Known rows, with every way that one mark hangs from another
govo(begare dava(fozi) pubi(kuza pidud(supiv))): 3.71,3.64,-1.42,-0.44,-4.62,-2.83,3.56,-0.16,6.78,-5.83,-0.20,0.45,4.49,2.68,4.59,-1.75,-1.85,-3.62,4.45,-1.14,-1.98,1.64,0.04,-0.81
vugi(guvu(dava(fozi))): 3.35,1.54,-1.76,-0.52,-3.89,0.29,1.24,-2.63,0.24,-0.53,0.37,-0.98,2.32,0.96,-0.94,-0.76,-0.67,-1.99,-1.59,-0.42,1.24,0.60,0.93,-3.51
pidud(pubi supiv): 0.82,-0.40,-1.40,2.43,-3.93,-2.85,0.89,1.22,1.33,-0.61,0.19,0.58,1.26,0.62,0.34,-1.07,-1.22,-1.11,0.45,1.88,0.22,1.35,-0.33,-1.11
kifot(guvu(dava(govo(pubi)) vugi)): 2.37,3.10,-3.44,1.05,-2.89,-0.07,2.72,-2.49,1.34,-0.05,-1.99,-0.64,2.95,1.20,2.61,-4.03,-4.87,-3.69,2.44,-0.29,-0.51,-0.69,1.18,-3.58
begare(govo(dava(guvu(kifot)) pubi(pidud(supiv)))): 3.29,4.64,-0.86,2.14,-6.47,-1.84,0.20,-0.58,1.67,-3.07,0.23,2.93,4.94,0.99,4.23,-3.38,-4.83,-5.14,4.92,-0.44,-2.47,2.76,-1.17,-1.92
govo(begare pubi): 1.77,3.07,-3.04,2.61,-0.05,-1.11,1.29,-0.81,2.59,-1.06,-1.03,-1.04,2.12,0.67,2.73,-0.59,-2.59,-3.50,4.13,-0.09,-0.32,0.33,0.87,-0.03
vugi(guvu): 2.18,1.04,-0.70,1.51,-2.09,0.04,-0.13,-0.74,-1.40,0.67,0.07,-0.08,0.95,0.02,0.01,-0.86,-1.16,-2.13,-1.59,0.59,0.62,1.11,0.61,-1.47
fozi(dava(govo(pubi))): 2.73,2.55,-0.73,1.35,-2.69,0.37,3.91,-1.47,0.29,-1.25,-0.97,-0.44,3.24,1.27,0.33,-1.55,-3.21,-2.62,3.72,-0.73,0.33,-0.13,0.50,-2.20
dava(govo(begare pubi) guvu): 2.98,5.43,-1.75,0.49,-1.65,-0.96,3.25,-0.08,3.04,1.58,-0.37,1.70,4.39,-0.78,1.98,-1.65,-3.74,-4.03,3.47,-2.14,-0.20,-0.16,0.15,-1.88
fozi(dava(guvu(vugi))): 2.91,1.78,-0.03,0.36,-2.85,0.00,1.98,-1.76,-0.29,1.83,-1.03,-1.34,0.98,0.57,-0.31,-1.70,-2.26,-1.43,1.69,-0.92,1.78,-0.31,-0.89,-2.50
dava(govo(pubi) guvu(kifot vugi)): 2.53,4.97,-0.91,1.35,-4.39,-1.26,3.21,-3.21,2.07,2.05,-0.68,2.79,3.42,-0.27,1.57,-3.92,-4.24,-3.41,2.12,-2.07,0.38,0.02,-1.28,-2.79
vugi(guvu(dava kifot)): 3.01,2.51,-1.47,2.11,-3.92,0.49,-1.50,-2.61,-1.12,-0.09,0.15,-1.56,1.92,0.54,1.06,-2.25,-1.85,-3.38,-1.96,0.76,0.66,1.44,-0.04,-3.37
govo(dava(fozi guvu(vugi))): 3.65,3.79,-0.54,-0.87,-4.20,-2.02,3.46,-2.84,2.43,1.12,-0.77,0.52,1.88,1.00,-0.03,-1.92,-1.64,-1.41,1.55,-1.53,1.68,0.07,0.37,-2.95
dava(fozi govo(begare pubi(kuza))): 2.52,4.15,-1.04,-0.82,-2.90,-0.62,5.50,-1.25,5.53,-1.32,0.04,1.86,4.60,1.04,2.04,-1.47,-1.55,-4.06,2.80,-2.96,-0.35,0.33,0.88,-0.49
govo(pubi(kuza pidud)): 1.79,1.62,0.09,1.48,-2.74,-1.10,2.64,-1.83,3.09,-2.45,0.38,1.85,0.90,1.38,4.01,-0.86,-2.62,-2.28,1.49,0.49,-2.43,0.21,0.20,0.14
supiv(pidud): 1.11,-0.09,-1.74,3.88,-1.22,-0.72,1.62,-0.25,0.95,1.43,0.43,0.53,0.81,0.43,1.46,1.30,-3.42,-1.49,0.32,0.93,-0.33,-1.25,0.69,-0.43
pidud(pubi(kuza)): 0.58,0.78,0.72,1.10,-3.74,-2.03,1.65,-0.22,2.39,-0.26,0.39,1.09,0.31,0.61,1.72,-0.92,-0.51,-1.78,-1.09,1.20,-0.21,1.09,0.60,0.15
kuza(pubi(pidud(supiv))): 2.35,-1.25,-2.09,3.09,-3.85,-1.61,2.19,0.32,0.23,-1.79,0.60,0.70,0.52,1.14,0.28,-0.59,-1.70,-0.19,2.41,-0.08,-2.16,0.89,-1.13,-0.45
fozi(dava(govo(pubi) guvu(kifot vugi))): 3.13,4.67,-0.43,0.43,-4.71,-0.17,3.32,-3.48,1.08,0.84,-1.15,0.57,4.11,0.61,0.81,-4.05,-4.33,-3.68,3.33,-2.37,1.24,0.31,-1.67,-3.62
pidud(supiv): 1.78,-0.11,-1.21,2.96,-2.60,-1.14,1.04,0.83,0.32,-0.08,0.11,0.49,0.75,0.68,0.31,-0.89,-1.30,-1.19,0.69,1.18,0.01,0.23,-0.13,-1.17
govo(pubi): 1.37,1.92,-1.75,2.46,-1.30,-1.32,1.73,-1.77,1.00,-0.53,-0.86,0.24,0.99,0.67,1.62,-0.64,-2.58,-2.10,2.64,0.74,-0.46,0.02,0.84,-0.87
guvu(dava(fozi govo(pubi(kuza pidud(supiv)))) vugi): 3.77,2.06,-1.15,-0.40,-7.44,-1.11,5.75,-1.68,6.23,-3.41,0.24,2.08,4.19,2.62,3.08,-3.29,-2.80,-1.75,2.10,-1.72,-1.44,-0.63,-0.75,-2.72
begare(govo): 1.41,1.13,-0.96,3.37,-2.43,1.32,0.15,-0.27,-0.79,0.71,0.22,1.35,1.03,0.55,0.92,-0.36,-1.86,-2.92,1.71,0.21,-0.47,0.67,1.09,0.67

Rows
2.01,3.05,0.44,-0.81,-4.21,-0.82,5.96,-2.25,4.12,-1.01,0.35,3.31,3.49,1.12,0.81,-1.59,-1.63,-2.58,1.36,-2.13,-0.28,-0.18,0.83,-1.28
dava(fozi govo(pubi(kuza)))
3.13,2.44,-1.77,0.41,-4.89,0.32,0.20,-4.27,0.09,-0.47,0.51,-0.62,2.87,1.05,-0.42,-1.64,-0.98,-3.23,-1.77,-0.60,1.35,1.68,-0.04,-3.79
vugi(guvu(dava(fozi) kifot))
2.13,2.91,-0.59,2.08,-3.49,-0.85,0.66,-3.23,0.83,3.05,-0.23,1.31,0.83,-0.06,0.92,-2.63,-2.39,-2.41,-0.15,-0.65,1.01,0.30,-1.33,-2.03
dava(guvu(kifot vugi))
3.16,4.15,-2.90,1.22,-5.67,-0.39,4.01,-5.30,3.62,-0.55,-0.82,0.65,4.07,1.97,1.17,-3.48,-3.27,-2.97,2.42,-2.07,0.79,-0.24,-0.12,-3.51
guvu(dava(fozi govo(pubi)) kifot vugi)
3.80,5.12,-0.22,0.99,-3.00,1.19,1.85,-1.25,0.94,1.76,0.10,-0.36,4.60,0.03,0.27,-2.42,-2.80,-4.82,2.11,-2.41,1.15,0.87,-1.13,-2.74
fozi(dava(govo(begare) guvu(kifot)))
0.04,-0.28,-0.35,2.13,-3.46,-2.59,2.04,0.85,3.23,0.26,1.00,1.33,1.20,0.58,2.56,0.50,-2.67,-1.76,-1.17,1.10,-0.77,0.00,0.71,0.39
supiv(pidud(pubi(kuza)))
2.10,1.31,-2.51,0.08,-2.15,-0.05,1.93,-3.46,0.47,0.16,-0.43,-0.88,1.73,1.44,0.01,-1.07,-1.81,-2.96,0.06,0.06,0.01,0.28,1.42,-3.30
kifot(guvu(dava(fozi)))
3.50,2.31,-1.93,0.66,-4.76,0.69,4.30,-3.12,2.63,0.87,-0.22,0.16,2.36,1.58,-0.42,-2.05,-1.71,-1.04,0.44,-1.46,1.50,-1.34,0.79,-3.08
guvu(dava(fozi govo) vugi)
3.56,5.14,-1.13,-0.27,-2.01,0.00,3.63,-0.27,1.97,0.12,-0.97,-0.56,5.06,-0.04,1.06,-1.75,-3.79,-4.45,4.80,-2.56,0.61,0.10,-0.18,-2.63
fozi(dava(govo(begare pubi) guvu))
3.37,4.75,0.27,-1.67,-6.47,-1.35,3.74,-2.57,4.78,-2.78,-0.17,3.36,3.99,1.79,4.03,-2.84,-3.42,-3.88,4.34,-2.92,-1.55,1.48,0.04,-0.75
begare(govo(dava(fozi guvu(vugi)) pubi(kuza pidud)))
3.25,4.99,-0.73,0.50,-6.26,-0.29,1.22,-3.44,1.62,0.76,-0.20,2.09,3.63,1.05,0.89,-3.20,-2.37,-4.12,2.77,-2.55,1.06,2.10,-0.32,-1.88
begare(govo(dava(fozi guvu(kifot vugi))))
2.43,4.19,-0.26,0.40,-2.87,-1.31,4.09,-1.14,1.43,1.91,-0.09,3.01,3.17,-0.67,0.69,-1.84,-3.66,-2.78,1.95,-1.24,-0.31,-0.52,0.18,-2.81
dava(govo(pubi) guvu)
2.77,5.87,0.04,-1.18,-7.14,-1.54,2.73,-3.55,4.02,-1.55,-0.66,2.98,4.69,1.38,3.20,-4.27,-2.94,-5.31,3.92,-3.28,-0.21,2.42,-0.26,-1.58
begare(govo(dava(fozi guvu(kifot vugi)) pubi(kuza)))
3.06,5.91,-1.68,0.07,-6.14,-1.51,2.11,-4.23,2.50,-0.95,-1.21,2.09,4.56,1.16,2.03,-3.66,-3.65,-4.92,5.09,-2.86,0.40,2.31,-0.21,-2.18
begare(govo(dava(fozi guvu(kifot vugi)) pubi))
3.27,3.48,-1.20,1.29,-5.24,0.72,3.17,-4.16,1.86,0.59,0.86,1.04,3.41,1.37,-0.43,-1.97,-1.73,-2.67,-0.26,-1.28,0.81,0.09,0.29,-3.67
guvu(dava(fozi govo) kifot)
3.51,4.69,1.17,-2.34,-4.97,-2.94,4.72,-2.96,4.99,-2.65,0.53,2.71,3.28,1.43,3.08,-1.44,-2.44,-2.82,2.44,-1.58,-1.73,0.93,0.28,-2.32
govo(dava(fozi guvu) pubi(kuza pidud))
4.13,4.33,-3.36,0.53,-3.24,-0.08,4.46,-2.69,5.31,-2.42,0.27,0.17,5.08,1.83,2.66,-0.93,-3.29,-3.37,4.01,-1.87,-1.36,-0.56,0.69,-2.16
guvu(dava(fozi govo(begare pubi(pidud))))
3.07,5.17,-0.04,0.29,-5.58,-0.30,1.27,-2.95,0.80,0.33,0.52,2.63,3.90,0.74,0.43,-2.14,-2.05,-4.67,2.49,-2.08,0.45,2.56,0.18,-2.15
begare(govo(dava(fozi guvu(kifot))))
3.48,5.97,-0.02,-0.76,-4.53,0.11,3.31,-1.79,4.14,-0.14,-1.20,0.22,5.32,0.64,3.13,-4.40,-3.58,-5.53,3.79,-3.68,0.75,0.80,-1.68,-2.25
fozi(dava(govo(begare pubi(kuza)) guvu(kifot vugi)))
2.74,2.20,-2.53,1.78,-4.64,-0.07,1.44,-5.25,2.40,0.21,-0.33,-0.76,1.47,1.98,0.48,-2.11,-1.36,-1.93,0.39,-0.86,1.49,0.05,-0.28,-2.64
guvu(dava(fozi) kifot vugi)
